Each row was made from one small tree. Brackets hold a mark, then the marks that hang from it, in the order of their numbers. Every link used is in the known rows. Write each row's tree.
Known rows
(J_742 (J_244 (J_594 (J_643 (J_609 (J_670 J_327)))))): [ 0.228 -0.770 -1.498 -2.320  1.338 -0.005  2.648 -1.572 -3.728 -1.821
  2.608 -2.954 -0.310 -0.646  0.339 -4.016 -2.195  0.927  2.139 -0.027
 -2.387 -2.133  3.418  0.531]
(J_378 (J_594 J_244 J_643) (J_732 J_670)): [-3.586 -1.722 -4.314 -3.420  1.426  2.937  4.891 -1.664 -1.050 -4.049
  0.011 -4.246 -0.446 -0.785 -3.292 -6.523 -0.302  1.385 -1.609  1.159
 -0.601 -0.093  3.537 -2.464]
(J_609 J_670): [ 0.608 -0.238 -2.697 -3.586  2.082  1.287  2.245 -1.941 -2.930 -1.044
  3.589 -2.148 -1.321  0.008 -3.012 -5.319  1.334  1.223  2.808  0.688
 -0.568 -1.458  4.909 -1.038]
(J_609 J_643 (J_670 J_327 J_732)): [-1.241 -1.796  0.082 -4.382  5.232  0.696  3.900 -2.248 -1.404 -2.296
  3.914 -1.354 -1.933  2.062 -1.347 -2.498  0.610 -2.388  1.455 -0.705
 -2.280 -1.956  3.960  2.170]
(J_244 J_594 J_742): [-0.198 -2.205 -2.306 -2.721  0.838  1.500  1.808  0.165 -4.682 -0.039
  2.349 -5.941 -2.786 -1.432 -4.706 -5.515 -0.141  4.432  3.043 -0.239
  0.454 -1.163  3.973 -1.055]
(J_594 (J_244 J_742) J_378): [-1.880 -1.447  0.780 -3.435  0.238 -0.109  1.660 -1.491 -5.646 -4.411
  0.498 -6.561 -1.603  0.523 -5.705 -7.930  1.545  3.550  0.895 -0.110
 -3.002  0.867  5.743 -1.868]
(J_378 J_594): [ 0.550 -0.112 -4.197 -1.713  2.383  1.660  2.928 -1.632 -0.647 -1.484
  0.577 -3.878 -1.448 -1.218 -4.464 -5.641  1.660  4.259  0.439  0.499
  0.112  0.791  5.485 -2.819]
(J_670 J_327 (J_609 J_643) J_732): [-1.173 -1.845 -0.582 -4.384  5.478  0.103  3.713 -1.050  2.199 -4.305
  1.138 -2.049 -3.833  2.707  0.467 -0.685  0.571 -2.289  0.244 -0.699
 -2.428  0.245  3.858  1.014]
(J_732 J_378 (J_670 J_327)): [ 0.476  2.835 -2.567 -2.942  0.752  5.178  1.382 -1.118 -1.636 -3.113
 -0.286 -0.622  0.029 -0.512 -1.667 -3.897  2.899  0.977  3.119  0.480
  0.998  2.038  5.146  1.908]
(J_732 (J_378 J_594)): [ 1.164  2.358 -4.062 -0.637  1.355  2.505  1.291 -2.043 -2.183 -2.489
 -0.444 -2.521 -0.776 -1.866 -3.018 -5.546  2.571  4.320  1.323 -0.081
  1.730  1.794  5.714 -1.782]
(J_670 J_327 J_609 J_732): [-0.276 -0.433 -0.735 -4.202  3.995  0.689  4.249 -0.261  3.184 -4.633
  0.336 -2.110 -3.498  1.804  0.985 -0.922  0.571 -0.951  0.482  0.642
 -1.052  2.307  5.306  0.296]
(J_643 (J_609 (J_670 J_327))): [ 2.049  0.376 -2.028 -2.194  2.480  1.564  4.005 -1.619 -0.313 -3.141
  3.216 -2.736 -0.239  0.182 -0.942 -3.146 -0.450 -0.703  2.221 -0.629
 -1.846 -1.602  4.637  1.215]
(J_643 (J_609 (J_670 J_327 (J_732 (J_378 J_594))))): [ 2.296  2.143 -2.065 -1.385  3.084  1.736  5.111 -1.446 -0.156 -4.800
  1.661 -1.854  0.940 -0.547  1.663 -1.758 -0.666  0.191  1.057 -0.748
  0.925  0.901  4.723  1.866]
(J_378 (J_732 (J_670 J_327 J_609))): [-0.236 -0.265 -4.261 -4.383  2.205  3.240  4.723 -0.186  2.610 -4.122
  0.556 -2.101 -1.779  0.151 -0.676 -2.459  1.418 -1.357  1.066  1.105
  0.955  0.094  3.760 -1.004]
(J_327 (J_670 J_609 J_732)): [-0.720  0.854 -2.628 -4.761  3.838  0.117  1.773  0.917  0.755 -3.045
  1.485 -2.596 -3.205  1.441 -0.532 -0.002  1.650  2.447  0.747  1.882
 -0.170  1.166  3.303 -2.430]
(J_609 J_643 (J_670 J_327)): [-1.103 -1.455 -0.527 -3.422  3.672  1.410  3.459 -2.483 -1.758 -1.071
  3.804 -1.625 -2.237  1.390 -2.942 -4.169  1.499 -1.788  1.959 -1.555
 -3.286 -3.221  3.977  1.611]
(J_742 (J_244 J_594)): [ 1.612 -0.282 -3.696 -3.508  1.757 -0.002 -0.512 -1.324 -4.856 -1.032
  1.966 -3.877  0.042 -1.168 -2.678 -5.042 -0.101  4.781  2.880  1.715
 -0.224  0.000  4.123 -3.639]
(J_594 J_244 J_643): [-3.602 -2.245 -1.303 -3.200  1.571  0.885  1.140 -2.546 -3.200 -3.356
  0.924 -3.897 -2.843  1.360 -4.487 -7.063 -0.178  1.251 -0.040  0.474
 -4.724 -0.500  4.937 -1.276]
(J_327 (J_670 (J_609 J_643) (J_732 J_378))): [-1.150  1.654 -2.501 -3.765  4.099  0.408  0.095 -0.085 -1.099 -3.724
  1.159 -1.624 -2.852  1.572  0.008  0.106  2.342  1.766  1.012  0.252
 -0.228  0.164  2.012 -1.071]
(J_594 J_643): [-2.272 -2.028 -2.955 -1.839  2.254  1.219  0.931 -2.451 -2.140 -1.409
  1.153 -3.087 -4.112  0.425 -4.802 -6.131  1.077  1.344  0.871  0.544
 -2.550 -1.540  4.845 -0.313]
(J_742 (J_244 (J_594 J_643))): [-0.759 -1.569 -3.024 -2.793  1.362 -0.357 -0.128 -1.785 -5.112 -0.918
  1.298 -3.480 -1.533 -0.916 -2.660 -5.790 -0.558  3.680  2.122  1.373
 -1.504 -1.081  3.799 -2.353]
(J_327 (J_670 J_609)): [-0.618  1.171 -3.295 -3.753  2.231  0.810  1.323  0.458  0.659 -1.934
  1.421 -2.934 -3.463  0.665 -2.123 -1.639  2.567  3.097  1.288  1.086
 -1.184  0.141  3.464 -2.843]
(J_594 (J_244 J_742) (J_643 (J_609 (J_670 J_732)))): [-2.636 -2.840  0.471 -3.671  2.590 -0.165  3.883 -1.575 -4.987 -4.332
  2.495 -4.784 -0.826  1.817 -1.112 -4.245 -3.152  0.183 -0.118 -0.759
 -3.041 -1.631  3.288  2.165]
(J_670 J_327 (J_609 J_643) (J_732 J_378)): [-0.561  0.441 -0.635 -3.340  4.404  0.959  2.362 -1.265  1.050 -5.460
  0.101 -0.869 -3.029  2.001  1.638 -0.635  1.185 -1.968  0.846 -1.188
 -1.100  1.069  4.156  1.741]

Write each row's tree
[-0.742  1.323 -1.846 -1.877  0.668  2.254  1.923 -1.532 -4.358 -3.461
 -1.154 -4.472  0.209 -1.102 -3.563 -6.036  1.598  5.195  0.330 -0.952
  0.445  2.297  5.253 -1.256] -> (J_732 (J_378 (J_594 (J_244 J_742))))
[-1.142 -2.719 -0.338 -0.631 -0.801 -0.203  3.553 -0.794 -6.229 -2.184
  3.103 -6.337 -3.121 -1.477 -2.623 -6.904 -1.491  1.911  3.067 -1.451
 -1.691 -3.511  3.574  1.385] -> (J_244 (J_594 J_378 (J_643 (J_609 J_670))) J_742)
[-1.193 -0.945 -5.044 -1.182  2.136  3.596  6.579 -1.283  2.262 -4.119
 -0.265 -3.337 -0.605 -1.420 -1.664 -3.823 -0.612 -0.571 -1.319 -0.139
  0.317 -1.172  3.477  0.724] -> (J_378 (J_594 (J_643 J_609)) (J_732 (J_670 J_327)))
[-0.392 -0.344 -0.391 -4.212  3.794  1.328  4.556 -1.225 -0.427 -2.364
  2.948 -1.514 -1.859  1.191 -0.488 -2.725  0.670 -1.043  1.535  0.808
 -0.776  0.370  5.450  1.370] -> (J_609 (J_670 J_327 J_732))
[-0.754  2.018 -2.810 -3.222  0.061  4.254  2.402 -0.679 -4.769 -3.238
 -1.109 -3.461  1.966 -1.174 -2.756 -5.612  1.728  4.648  1.263 -0.001
  1.819  2.798  4.260 -0.208] -> (J_732 (J_378 (J_594 (J_244 J_742))) J_670)
[-3.170 -1.259 -2.109 -2.257  0.617  1.583  4.717 -1.314  1.073 -5.388
 -0.684 -2.797 -4.323  0.019 -1.514 -5.517  1.879 -2.322  0.518  0.557
 -1.506 -0.677  4.599  0.062] -> (J_594 (J_378 (J_732 (J_670 J_327 J_609))) J_643)
[-1.684  2.221 -2.514 -1.507  0.474  4.245  4.738 -0.605  1.432 -3.652
 -2.454 -0.896 -1.879 -0.634  1.334 -3.404  2.031  0.312  0.699 -0.677
  0.734  2.452  4.638  2.215] -> (J_732 (J_378 (J_594 J_643)) (J_670 J_327 J_609))
[-2.824 -3.170 -0.326 -0.988 -0.630  0.185  2.111 -0.720 -5.695 -1.408
  1.323 -6.449 -4.766 -1.310 -5.050 -8.060  0.410  3.266  2.519 -0.538
 -1.800 -1.867  4.513 -0.006] -> (J_244 (J_594 J_378 J_643) J_742)
[-0.983 -1.439 -1.238 -3.240  3.877  0.813  3.293 -1.477  1.879 -3.074
  1.022 -2.436 -4.115  1.915 -1.378 -2.455  1.663 -1.456  0.895 -1.566
 -3.471 -1.092  4.107  0.258] -> (J_670 J_327 (J_609 J_643))
[-0.116  0.481 -2.649 -4.386  1.912  3.350  4.029 -0.017  1.831 -3.160
  0.311 -1.604 -1.802  0.754 -0.273 -2.470  1.807 -0.298  2.214  0.645
 -0.656  1.469  4.493  0.531] -> (J_732 (J_670 J_327 J_609))
[ 0.669 -1.260 -2.656 -3.213  2.519 -1.272  1.601 -1.515 -5.090 -2.549
  3.390 -3.008  0.281 -0.360  1.083 -3.277 -3.073  1.886  2.129  1.325
 -0.698 -1.552  2.711 -0.835] -> (J_742 (J_244 (J_594 (J_643 (J_609 (J_670 J_732))))))
[ 0.666 -0.846 -2.455 -1.207  0.469 -1.478  0.104 -2.025 -5.449 -3.566
  1.293 -4.633 -0.821 -1.345 -1.903 -6.321 -1.223  3.482  2.147  0.791
 -2.374 -1.257  3.975 -2.217] -> (J_742 (J_244 (J_594 J_378 (J_643 J_609))))
[-0.567 -0.945 -1.367 -0.458  0.902 -0.471  2.572 -2.761 -3.285 -4.118
  2.548 -3.478 -2.612 -0.119 -2.448 -6.841  0.111 -0.070  1.802 -0.467
 -3.329 -2.656  4.732  0.571] -> (J_594 J_378 (J_643 (J_609 J_670)))
[ 0.534 -1.266 -3.719 -1.176  0.775 -1.386  0.938 -2.130 -4.573 -4.556
  1.301 -5.010 -0.799 -1.764 -1.926 -6.093 -1.429  2.506  1.417  0.973
 -1.331 -2.172  3.312 -3.283] -> (J_742 (J_244 (J_594 (J_378 J_732) (J_643 J_609))))
[-1.532 -0.027 -3.244 -4.695  1.386  3.163  7.032 -0.044  3.101 -5.628
 -0.790 -3.665 -0.100 -0.171 -0.065 -3.533  0.332  0.071 -1.258  0.542
  0.099  2.128  3.990 -2.520] -> (J_378 (J_594 J_244) (J_732 (J_670 J_327 J_609)))
[-2.889  0.122 -1.272 -1.219  0.506  2.042  2.205 -1.861 -4.467 -3.103
 -1.607 -4.308 -1.347 -0.660 -3.558 -6.721  1.053  4.040 -0.512 -1.281
 -0.604  1.158  4.883  0.215] -> (J_732 (J_378 (J_594 (J_244 J_742) J_643)))
[-0.304  1.730 -2.209 -3.541  1.945  3.918  1.968 -1.092 -0.250 -3.842
 -0.007 -0.244 -1.201  0.746  0.570 -2.135  2.670 -1.132  2.732 -1.089
 -0.334  0.590  3.337  2.151] -> (J_732 J_378 (J_670 J_327 (J_609 J_643)))
[-3.702 -1.841  0.455 -2.545  0.146 -0.170  1.239 -2.931 -4.173 -4.977
  0.414 -4.688 -3.287  0.909 -4.927 -9.035  1.084  1.269  0.127  0.599
 -5.508  0.099  5.757 -1.701] -> (J_594 J_244 J_378 J_643)
[ 0.731  1.659 -2.580 -2.569  2.747  1.384  3.272 -1.563 -2.748 -2.778
  1.885 -1.414 -0.078 -0.696  0.048 -3.771  1.179  2.110  1.596  0.635
  2.504  1.307  4.989 -0.455] -> (J_609 (J_670 (J_732 (J_378 J_594))))
[-0.774  0.169 -0.045 -3.428  4.259  1.472  2.549 -2.486 -2.722 -3.191
  2.856 -0.265 -1.380  1.481 -0.204 -2.366  1.204 -2.192  2.032 -1.096
 -0.993 -1.171  4.007  2.871] -> (J_609 J_643 (J_670 J_327 (J_732 J_378)))
[-2.606 -3.446 -1.755 -1.757  0.561  1.369  2.080 -0.494 -4.874  0.207
  1.938 -5.795 -4.269 -1.018 -4.656 -6.289 -0.720  3.294  2.103 -0.642
 -0.800 -2.477  3.659  0.400] -> (J_244 (J_594 J_643) J_742)
[-1.040  1.887 -4.429 -1.638  0.433  3.460  3.092 -0.831 -0.707 -3.391
 -1.631 -1.245 -1.400 -0.975  0.590 -4.186  2.004  2.128  1.248  0.152
  1.935  1.882  3.866  0.132] -> (J_732 (J_378 (J_594 J_643)) (J_670 J_609))
[-0.877 -1.188 -1.541 -1.292  2.257  1.243  3.980 -2.260 -0.776 -2.621
  2.452 -2.385 -2.353  0.607 -1.352 -4.250 -1.004 -1.730  1.066 -1.028
 -3.237 -2.737  4.373  2.686] -> (J_594 (J_643 (J_609 (J_670 J_327))))
[-1.901 -1.149  0.281 -2.083  0.165 -0.822  2.803 -2.953 -4.689 -5.858
  2.395 -4.564 -1.360  0.823 -2.141 -7.696 -1.073 -0.193  0.844 -0.321
 -5.584 -1.694  4.827 -0.318] -> (J_594 J_244 J_378 (J_643 (J_609 J_670)))
[-2.568 -2.352  0.777 -1.572  0.145 -0.695  2.195 -2.114 -5.352 -5.806
  0.190 -6.763 -2.156  0.835 -4.305 -7.520 -0.860  1.844 -0.190 -1.321
 -5.033 -1.043  4.518  0.537] -> (J_594 (J_244 J_742) J_378 (J_643 J_609))
[ 1.810  1.811 -2.259 -2.689  2.545  0.907  3.505 -1.729 -2.884 -5.910
  2.187 -2.987  2.183 -0.279  1.186 -3.165 -1.695  1.757  0.770 -0.009
  0.175  1.141  4.131 -0.550] -> (J_643 (J_609 (J_670 (J_732 (J_378 (J_594 J_244))))))
[-0.677 -1.101 -1.587 -2.124  0.204 -1.193 -0.081 -2.047 -5.877 -2.185
  0.884 -4.271 -1.842 -1.199 -2.987 -7.394  0.413  3.658  2.416  1.227
 -2.053 -0.679  4.532 -2.814] -> (J_742 (J_244 (J_594 J_378 J_643)))
[-0.709 -1.192 -4.281 -1.004  1.051  1.294  2.786 -2.205 -1.918 -5.846
  0.963 -4.053 -1.725 -0.913 -3.138 -6.366  0.058 -0.405  0.989  0.821
 -1.125 -2.379  3.417 -0.448] -> (J_594 (J_378 (J_732 J_670)) (J_643 J_609))
[-0.652  1.186 -2.715 -0.412  0.803  1.853  1.719 -2.606 -3.039 -5.138
 -0.783 -3.650 -0.032 -0.842 -1.844 -5.795 -0.504  2.881 -0.421 -0.969
 -1.671  0.895  4.615 -0.792] -> (J_732 (J_378 (J_594 J_244 (J_643 J_609))))
[-0.837 -3.148 -2.648 -0.977  0.722  1.012  2.361 -0.381 -4.386 -1.162
  2.427 -6.180 -2.962 -1.121 -3.407 -5.207 -2.419  2.843  2.056 -1.160
 -1.165 -3.139  2.900  1.085] -> (J_244 (J_594 (J_643 J_609)) J_742)
[-4.272 -3.232 -0.003 -3.334  1.365  1.005  1.766 -1.825 -4.870 -2.485
  0.466 -5.320 -2.906  1.393 -5.202 -6.806 -0.327  2.258 -0.392 -0.599
 -3.681 -0.735  4.560  0.376] -> (J_594 (J_244 J_742) J_643)
[ 0.088  1.594 -1.019 -2.767  3.221  2.314  1.566 -1.326 -0.355 -4.425
 -0.152 -1.353 -1.702  0.609 -0.835 -2.514  1.537  0.233  1.127  0.459
  0.533  2.725  6.008  1.497] -> (J_670 J_327 (J_732 J_378))
